Known rows, with every way that one mark hangs from another:
medom[vipenu]: [-0.42  0.26  1.23 -3.28 -2.54 -1.83  0.12 -0.18  0.89 -0.06  1.76 -0.06
  0.81 -0.44 -2.74 -2.55  3.48 -1.58]
vipenu[medom zigeker]: [ 1.19  4.26  0.95 -4.26  0.67 -2.52  2.96  1.79 -0.41  0.98  4.52  3.59
  1.53 -1.33 -0.96 -4.20  1.93 -3.25]
fidet[medom[vipenu] raza[sovod[navelos[kulo[bemaf]]]]]: [ 0.65 -2.03 -1.20  0.58 -1.19  1.68  1.02  0.93 -0.11 -2.33 -2.09  0.44
 -1.94  1.02  1.36  1.33 -4.50  2.30]
kulo[bemaf navelos[sovod[raza[fidet[medom[vipenu]]]]]]: [-3.20 -3.47 -0.22  5.72  2.54 -1.98 -3.97  0.34  1.06  3.32 -1.41 -0.01
  2.10 -1.88  2.58  4.66 -2.37  3.49]
fidet[medom[vipenu] raza[sovod[navelos[kulo]]]]: [ 1.50 -1.30 -0.41 -0.40 -2.19  2.17  0.69  0.62 -3.60 -3.74 -0.75  0.50
 -3.25  2.63 -0.06  1.44 -3.06  0.23]
navelos[kulo]: [ 3.12 -1.48  1.91 -3.84 -1.78 -1.77  1.23 -0.84 -0.20 -3.36 -0.31  1.20
  0.53 -0.77 -1.90 -6.38  3.37 -0.42]
navelos[kulo[bemaf] sovod[raza[fidet[medom]]]]: [-1.03 -3.87  2.74  1.77  3.65  0.31 -2.20  0.37  0.59  0.26 -1.74  0.93
 -0.76 -0.88  1.97  1.51 -1.32  2.16]
raza[fidet sovod]: [-2.09  2.00 -3.06 -3.61 -3.51  0.95  1.89 -2.12  4.24 -0.65  1.44 -1.59
  0.62  0.34 -2.19 -1.12  2.09 -1.22]
sovod[raza]: [ 3.10  0.32  2.45 -3.87 -0.39  0.44  3.25  1.65  0.68 -0.43  0.15 -0.81
  1.10 -1.92 -3.23 -4.10  2.23 -1.39]
fidet[medom[vipenu] raza]: [ 0.64  0.92 -0.04 -0.59 -1.64 -0.73  1.86  3.27 -1.90 -2.28  0.31  0.81
 -1.91  2.74 -2.07 -0.28  2.67 -1.14]
sovod[navelos[kulo] raza[fidet]]: [ 2.50 -1.82  1.32  0.48  3.41  1.40 -0.35 -0.97 -3.73 -1.35 -1.03 -2.53
 -0.64 -0.35 -1.35 -1.48 -0.01 -0.48]
kulo[bemaf navelos[sovod[raza[fidet[medom]]]]]: [-0.55 -1.06  0.46  4.30  2.60 -1.16 -1.13  0.42  2.37  1.53 -1.62 -0.61
  1.80 -2.08  2.36  2.20 -1.06  4.13]
medom[fidet vipenu[zigeker]]: [-2.37  2.96 -1.57  1.49 -0.97 -2.40 -2.78 -0.80 -1.16  4.55  1.81  0.84
  1.85  1.32 -0.23  0.41  3.75 -3.76]
sovod[navelos[kulo[bemaf]] raza[fidet[medom]]]: [ 2.72 -1.96  0.86  2.27  5.65  0.87 -0.39  0.68 -1.68 -0.87 -1.84 -2.05
 -1.32  0.40  1.76  0.80 -2.06  1.73]
raza[fidet[medom[vipenu[zigeker]]] sovod[navelos[kulo]]]: [-3.07 -0.41 -2.35  1.89  0.05  0.74 -3.01 -2.15 -5.02  1.41  2.09 -0.56
 -2.20  4.47  2.09  4.80 -4.46 -3.01]
kulo[bemaf navelos[sovod]]: [ 0.55  0.14  2.63  0.06 -2.92 -2.48  0.34 -1.37  5.58  0.41 -1.50  0.36
  3.40 -5.02  1.01 -3.19  1.62  4.79]
navelos[sovod[raza]]: [ 1.02 -0.14  5.96 -3.58 -1.18  1.49  1.25  0.86  1.17  0.86  0.59 -0.05
  0.16 -3.07 -2.37 -1.55  1.69 -0.53]
raza[fidet[medom[vipenu]] sovod]: [-3.75  0.67 -3.54 -1.35 -2.10  0.12 -0.92 -0.87  1.52  0.09  2.47 -0.66
 -1.16  3.19 -0.55  3.38  0.27 -1.72]
kulo[bemaf]: [ 1.58  1.55  1.16 -3.83 -1.91 -1.55  2.95  0.47  5.62 -0.26 -0.31 -0.89
  1.92 -2.41 -1.28 -4.98  3.25  1.03]
kulo[bemaf navelos]: [ 2.62  0.49 -0.91 -0.38 -2.14 -3.40  2.20 -0.34  5.25 -0.84 -1.90 -0.37
  4.06 -3.72  0.06 -5.46  2.09  3.74]

Rows:
[-0.86  3.20 -1.25  0.31 -3.01  2.75  2.35  1.96 -3.62  0.86  1.59 -0.57
 -2.62  3.47  0.06  4.00 -3.93 -3.22] : fidet[medom[vipenu[zigeker]] raza[sovod[navelos]]]
[ 2.31  0.98 -2.84  1.43 -1.43  2.12  1.09 -1.36  3.16 -1.46 -3.94 -0.50
  0.47 -1.23  1.09 -1.12 -0.05  2.90] : medom[fidet[raza[sovod[navelos[kulo[bemaf]]]]]]
[-1.16  1.84  0.79 -0.99 -0.92 -1.90 -0.23  1.94 -2.97  1.91  3.08  1.05
 -0.98  3.17  0.07  0.66  0.59 -3.88] : fidet[medom[vipenu[zigeker]]]
[-2.15 -4.72  2.60  0.96  2.24  0.18 -1.93 -0.71  2.21  1.21 -2.27  0.43
  1.38 -3.38  0.50 -0.92 -0.60  1.76] : navelos[kulo[bemaf] sovod[raza[fidet]]]
[-0.07 -3.82  0.07  3.77  5.67 -0.15 -3.09  0.51 -3.14  0.64 -1.25 -1.45
 -1.23  1.08  1.83  3.11 -3.31  1.26] : sovod[navelos[kulo[bemaf]] raza[fidet[medom[vipenu]]]]
[-3.83  2.73 -5.26  1.83 -4.15  0.67 -0.18  0.05  0.18  3.56 -0.09  1.59
  1.55  1.79 -0.95  2.02  0.74 -3.80] : medom[fidet[raza[sovod]] vipenu[zigeker]]
[ 0.48 -0.13 -1.78 -0.09  0.74  1.36  0.16 -1.96  2.11 -1.79 -0.63 -1.96
 -1.48  1.27  2.34  1.28 -2.69  2.28] : raza[fidet[medom] sovod[navelos[kulo[bemaf]]]]
[ 0.73 -3.07  0.74  2.81  4.78  0.38 -3.26  0.23 -6.45 -0.57  0.11 -1.30
 -2.49  2.52  0.34  3.09 -1.85 -0.96] : sovod[navelos[kulo] raza[fidet[medom[vipenu]]]]
[ 1.93  3.92 -2.91  0.65  1.00  1.31  1.13 -0.03 -3.11 -0.37  0.85  3.74
  0.22  0.16  1.35 -0.30 -1.21 -1.37] : vipenu[medom[fidet[raza[sovod[navelos[kulo]]]]] zigeker]
[ 3.15  0.17  1.46 -4.62 -3.20  2.06  1.92 -2.70  0.39 -3.26  0.12 -1.28
 -1.05 -0.95 -1.05 -3.33 -1.11  0.40] : raza[sovod[navelos[kulo]]]
[-0.56 -0.82 -2.15 -0.82 -0.64  1.33  0.51 -3.36  3.79 -1.13 -1.28 -2.32
  0.46 -1.25  0.84 -0.79 -1.98  2.09] : raza[fidet sovod[navelos[kulo[bemaf]]]]
[-3.88 -6.02  2.09  3.19  3.54 -0.75 -4.86  0.21 -0.65  2.01 -1.14  1.76
 -0.38 -0.36  2.34  3.82 -2.46  1.52] : navelos[kulo[bemaf] sovod[raza[fidet[medom[vipenu]]]]]
[ 0.00 -2.52  4.86 -2.66 -1.67 -1.17 -0.56 -1.40  3.97 -0.85 -1.33  1.61
  1.11 -3.63  0.75 -3.84  1.34  2.65] : navelos[kulo[bemaf] sovod]
[ 2.45  3.61 -0.01 -3.60 -4.52  3.95  5.41  0.39  1.48 -2.93 -0.43 -2.52
 -1.34 -0.48 -2.92 -1.56  0.15 -0.05] : fidet[raza[sovod[navelos]]]
[-4.02  1.71 -2.01  1.67  0.74 -2.04 -2.01  0.71 -3.27  2.77  3.04  0.04
 -0.84  4.56  0.27  3.08  1.12 -4.42] : raza[fidet[medom[vipenu[zigeker]]]]
[-4.76 -4.24  2.22  3.69  2.96 -0.27 -5.29  0.41 -6.52  3.47  1.11  2.32
 -1.18  2.21  1.93  4.80 -3.17 -3.14] : navelos[kulo sovod[raza[fidet[medom[vipenu[zigeker]]]]]]
[ 2.80  5.07 -1.99 -0.81  1.44 -1.57  2.24  2.31  1.09 -1.74  1.13  3.51
  1.03 -1.05 -1.70 -3.22  6.58 -0.19] : vipenu[medom[fidet[raza]]]
[ 1.46  0.96 -0.23 -0.35  2.66  0.46  1.41  2.10 -1.02 -0.47  0.92 -1.52
 -1.24  1.86 -1.39  0.34  2.01 -1.64] : sovod[raza[fidet[medom]]]
[-0.62  3.45 -3.00  1.10 -3.03  2.66  0.11 -0.82  0.54  0.47 -0.44 -1.68
 -0.50  0.75 -1.21  2.87  1.42 -0.36] : medom[fidet[raza[sovod[navelos]]] vipenu]
[ 1.30  5.20 -3.99 -2.28 -1.24  0.57  3.28  1.08  3.44 -1.47  1.40  3.66
  1.35 -1.13 -1.23 -1.67  3.38 -0.03] : vipenu[medom[fidet[raza[sovod]]]]
[-0.87  2.83 -2.70 -2.84 -1.97  0.90  1.84 -0.52  2.85 -1.59  1.85 -1.21
 -1.26  2.81 -0.86  1.02  1.57 -0.92] : raza[fidet[medom] sovod]
[ 3.82 -0.54  2.91 -1.94  0.28 -0.58  1.10 -1.07  1.56 -2.06 -1.55 -1.34
  0.14 -2.36  0.12 -4.68  0.51  2.35] : sovod[navelos[kulo[bemaf]]]
[-2.54 -2.51  0.69  4.61  1.72 -1.48 -3.97  0.06 -2.32  1.94  0.25  0.27
  0.57 -0.07  0.99  4.66 -0.89  1.40] : kulo[navelos[sovod[raza[fidet[medom[vipenu]]]]]]
[ 1.22 -1.97  3.05  0.94 -0.74 -1.06  0.72  0.31  4.26  1.70 -2.30 -0.01
  3.81 -6.08  0.69 -2.33 -0.93  4.23] : kulo[bemaf navelos[sovod[raza]]]
[-0.93 -2.29  0.19  4.29  4.92  0.19 -3.42  0.58 -8.88  2.38  0.96 -0.70
 -2.03  3.70  1.45  4.10 -4.05 -3.61] : sovod[navelos[kulo] raza[fidet[medom[vipenu[zigeker]]]]]
